Known rows, with every step that occurs
zotul/kigi/zozep/fodub: [ 12 -14   3   6   2   2   1   7  -1 -14  24  21 -12   4  10  15   5 -12
  14  -8  12 -11  14   7  16   2  20  -8]
kigi/zozep/ribi/zotul/fodub: [-10   4   4  -9  -8  -6   5   6  -5   4   5   5  14  -7  10  -3 -35 -14
 -13   8   9   3   0 -13  -1   5 -12 -14]
fodub/zozep: [  6  -2  -5 -12   7  13 -11  -4  10   4 -10  -4 -10  10 -11  -9  -1   0
 -18  -3  -1   7   1   6  -6  -3 -14   9]
kigi/zozep/tomi: [-17   3   1 -15   5 -12   8  -3  -4   2  10  13 -20   1   2   5  26  -2
 -19 -10  -7   4   5  10  -2  -5   9  10]
zozep/ribi: [  3  11   2  -5  10   1  -4  -4   8  15 -10   2  11   3   6   5  -2   1
 -13   1  11  13  -9 -12  -8  -6  -3   5]
tomi/zozep: [ -6  -1  -5   0   6  -5   3  -3   1  -2 -13  -8  -4   9 -15   7   8  -2
   3   1  -8  11 -10   2 -12   1   0  16]
kigi/zozep/fodub/vobevi/ribi: [ -4 -13   7   9   0   3   8   4 -19 -11   9  19  -2 -24  -4   7  -6  -6
  35 -10   4 -11  25  -7   4   6  17   9]
zotul/fodub: [  7   6  -6  -6   6   3 -15  -3   1   0  -7   2   1  -1   1  -2 -13  -8
  -2   8   4   0  -8  -7  -2  -6  -9   5]
tomi/zozep/ribi: [-13   0  -1  -5  13  -6   3  -4   3   9 -17 -10   8   7  -4   4   1  -1
  -2   5  -6  20 -14 -12 -19  -2   1  15]
vobevi/ribi: [ -1   6   0  -1 -10   8   6  -3   7   4 -17  -9  -2 -10  -5  10   1   7
   8  -2   1   1  -1  -2   7  -4  -4   7]
vobevi/ribi/zozep: [-11   0   4   3   2  12   4  -7   7   5 -19 -13  -7 -10   4   5  10  13
  15 -10 -14 -14 -17   8   5  -8  -7   3]
vobevi/ribi/zozep/kigi: [-18   0  -3  -3   0  12   8   1  14   4 -17 -15   2   0   5   8  19  27
  19 -17 -16 -19 -25  10  17  -4   0  -4]
vobevi/kigi/zozep/fodub/zotul: [ 11 -19  17   1  -8 -13 -16 -17 -15 -28  22  22  -8   6 -20 -17   5  -9
  19 -22  -5 -14  10 -13  -6  -4  12 -16]
kigi/zozep: [ -5  -2   4  -9  -1   0  -1   6  -4  -2   8   7  -9   4  -3   7   7  -3
  -4 -12   1  -7   8   3   4  -3  11   2]
zotul/fodub/zozep/ribi/vobevi: [  4   5  -5 -23   4  10 -35  18   0  11 -13 -14   2   8   4 -11 -15  -6
 -10  20  -1   9   0 -24 -17   0 -19  14]
fodub/vobevi/ribi/zozep: [-14  -3   1  16   7  11  11   0  -8   8 -15 -11  -1 -18   8   5   7  19
  21  -3 -12 -16  -5   8   2  -3  -2  11]
kigi/zozep/ribi/zotul/fodub/vobevi: [-11   2   0   4   2  -9  11   9 -15   9   8   5  19 -18  14  -2 -37 -11
  -6  19  12   3  12 -13  -6   6  -5  -3]
kigi/zozep/fodub: [  8  -8  10  -1   4   1 -10  -1 -10 -16  18  22  -9   1  -6   3   4 -16
  13 -15  11  -6   8  -2   0   2  13  -4]
zozep/fodub: [ 19   3   6  10   8   3 -15 -12  -2 -10   6  17  -2  -2  -5  -1  -1 -13
  12  -5   8   0  -6  -1  -4  -3   2  -1]
zozep/fodub/zotul: [ 26  -8  10   5  -2   0 -12 -27   0 -27  -1  17  -3  -4 -12  -4   2 -12
   9  -2  -5 -13  -3 -13   4  -1  -3  -8]
kigi/zozep/fodub/vobevi: [  4 -10   5  11  10  -1  -3   3 -21 -14  21  27   0 -10  -3   0   1  -9
  20  -8   7 -10  22   0  -4   4  20   7]
fodub/vobevi/ribi/zotul: [ -4  11  -5  20 -17   3  30  -5  -1   8 -10  -9  12 -25   0   5 -15   9
  11  13   6   3   9  11   7   6  -9  -1]
ribi/zozep/kigi: [ -9   5  -7  -2  11   7  -3  -1   9   2  -8 -11  -1  13   8   5  22  23
   3 -12 -13 -17 -31  16   9  -2   5 -10]
zozep/tomi: [ -4  17  -4  -6  14  -9   4 -15   6   5  -4   3 -14  -3   0   1  23   0
 -22   0  -7  13  -5  12  -2  -7   0  12]

Rows
[  0  -1  -3   8 -15   0  25  11   9   0  18   0  -4   0  15  17   0  -3
 -10   3  10  -6   8  25  21   5   4 -20]
ribi/zotul/kigi/zozep
[-10  -4   0   9   2 -15  -3  10 -24   3  21   7   1   4  -7 -11   7   9
  11 -10   4  -1  21   4 -16  -5  23   4]
fodub/vobevi/kigi/zozep
[ -4  -5   2  -7   4   0   9  14   6   8   8   1   3   6  19  18   3   0
 -10  -3   9  -1   8  -2   7  -3  19   1]
zotul/kigi/zozep/ribi
[ -5  -4  -4  28  -7  -4  29 -11 -11  -6  -7   1  10 -25 -16   4 -17  -7
  39  11  -2  10   3   0  -5  16  -7   6]
tomi/zozep/fodub/vobevi/ribi/zotul
[  2  -3 -14 -21   6  15 -16   8  11   1 -14  -3   2  12  -5 -13 -10   5
 -12   8  -6  -3 -13  -5   4   4 -10   2]
zotul/fodub/zozep/kigi
[ -8   0   7  -2  -3 -12 -11   7 -10   2  17   6  -5  15  -9 -11   9   5
   1 -18   2   2   8   3 -11  -8  15  -7]
vobevi/kigi/zozep
[ -7  -1   8 -16   5  -4  -3   8  -4   9   2   5   5   4   6   6   2  -3
 -12 -11  10   6   6 -11  -6  -5   9   3]
kigi/zozep/ribi
[ -1   4   5 -15  -9  -8 -19  22 -12   6   7  -8   2   7   8  10  17   6
   3  -2   3  -1  12 -13  -6   1  10   7]
kigi/zozep/ribi/vobevi
[ -3   3 -12 -12 -18  15  11   3  19   5 -22 -16   8  -8 -10  -9 -26   7
  -2  11  -2   1 -14   1  17  13 -28  -9]
vobevi/ribi/zotul/fodub/zozep/kigi
[  4  21   5   3  -9 -13 -30  13  -7  14   4 -17   9  20   2 -11  13  14
   9   1   8  16   1 -11 -21 -13   4   3]
zozep/ribi/vobevi/kigi
[ 13 -10  16  -1 -24 -15 -30   1 -26 -29  24   8 -12  15 -21 -13  20   1
  31 -15  -9 -20  17 -17  -6  -1  14 -12]
ribi/vobevi/kigi/zozep/fodub/zotul
[ 26 -12   5  10  -1   6   1 -19  11 -28   4  10  -6  -4   1   8   4  -9
   7   3  -1 -16   2  -3  19   2   7  -9]
zozep/fodub/zotul/kigi
[ -6   8  10  -7 -11  -9  15   2   0   9  10   3  12   0   6   2 -12  -7
 -16  -3  12   9   0   0   1   2  -5 -13]
kigi/zozep/ribi/zotul
[ 10  -5   2  17  -9  -1  17   2   4 -16  28  15  -6  -2  12  13  -5 -15
   9  -1  15  -6   9  18  20   8   7 -22]
ribi/zotul/kigi/zozep/fodub
[  5   7  -9  -5  -6  10  -4  -2   9   3  -8  -3  -2  -2  -7 -17 -34 -15
 -20  17   6   8  -6   5  -2   6 -34  -8]
ribi/zotul/fodub/zozep
[-10   7  -2   7  -2 -11  18  -7   5   9 -13 -14  16   3  -4   2  -9  -2
  -8   8   1  24 -18  -3 -13   2 -16  -1]
tomi/zozep/ribi/zotul
[ -6  12 -11 -10   5  -1   5 -10   7   8  -7   3 -14  -6  -5 -21 -16 -12
 -36  16  -6  19  -7  13  -3   2 -36   4]
ribi/zotul/fodub/zozep/tomi
[ 20 -19   8  16   9  10  -2 -23   6 -25   2   8 -11  -2  10   3  11  -3
  12  -3 -13 -31 -14   8  18  -2   4 -15]
ribi/zozep/fodub/zotul/kigi
[-10  11   0   4  -6 -21 -19  15 -10  12  -4 -22   6  23 -10  -8  16  13
  17   1  -3  25  -4 -16 -29  -7   6  12]
tomi/zozep/ribi/vobevi/kigi
[-14   8   0  -1  24  -4   5 -17   2   6  -4   0 -18  -1   9  -3  27   8
 -16 -10 -19  -4 -18  21  -3 -10  -4   8]
ribi/zozep/tomi
[  9 -19  -2  20  11   2  11   9 -14 -12  25  21  -1  -9  14  14   3  -7
  22   0   9 -14  23   9   9   6  28   4]
zotul/kigi/zozep/fodub/vobevi
[  3   7   0 -16   1   0 -45  20  -5  14  -3 -15   4  20  -4 -30 -13   2
  -2   7   2  17   0 -25 -28  -7 -15   8]
zotul/fodub/zozep/ribi/vobevi/kigi
[  0   2   1 -17  11  12 -10   1  10  13 -16  -4   4   9  -3 -10  -7  -1
 -27   1   6  18  -2 -11 -12  -2 -12   9]
fodub/zozep/ribi
[ -7   4 -10 -17  15   2  -1 -11   9  10 -10   3 -24   4 -11 -11  17   2
 -35   0 -10  16   2  10  -7  -3 -13  20]
fodub/zozep/tomi
[ -9  -3  -1   6 -29   6  38  11  11   2   6  -7  -3 -12  10  24  -6   4
   5   1   5  -6  13  17  29   8   1 -13]
vobevi/ribi/zotul/kigi/zozep
[  2   6 -15 -14  -4   8   0   5  15   3  -8  -7   4   7  -6 -12 -20  -1
 -19  12  -2   3 -18   6   9  11 -26 -14]
ribi/zotul/fodub/zozep/kigi
[  4   4  -7   2   2  10  15   5  26  14  -7 -10   7   3  12   0 -14   0
 -29  12  16  18  -1   9   5   5 -19 -12]
fodub/zozep/ribi/zotul/kigi
[-10  -2 -13  -5   3  -4   8   2   9   1 -15 -15   6  16 -13   8  16  14
   8  -4 -15   6 -20   4  -1   4  10  10]
tomi/zozep/kigi
[ -5   2  -4  10  -2   6  11  -1  -8   7 -13  -7   4 -19   0   9   0  11
  17   5   1  -1   9  -3   3   0   4  15]
fodub/vobevi/ribi
[  6 -21   4  -9 -13   1  12   0   3 -19   4   1 -14   1   1  17  12  -1
  -8  -3 -11 -22  15   0  21   4  15  -8]
fodub/zotul/kigi/zozep
[ 16  -8  -2   4 -10   6   7 -13  15 -15  -8  -5  -6  -1   2  14  10   2
 -11   6  -8 -15   0   2  19   0   4  -8]
fodub/zotul/kigi
[ -1  13  -4  14   6  -5  10  -3  -6  12  -4  -2  27 -16  15  -6 -39  -9
  -8  29  12  11  -3 -10  -8   2 -15  -5]
zozep/ribi/zotul/fodub/vobevi
[  0   8  -4  21   6 -12  -8   0 -11   9   8  -3   6   5  -4 -17   3  12
   9  -1   4   7   5   6 -19  -8  12   5]
fodub/vobevi/kigi
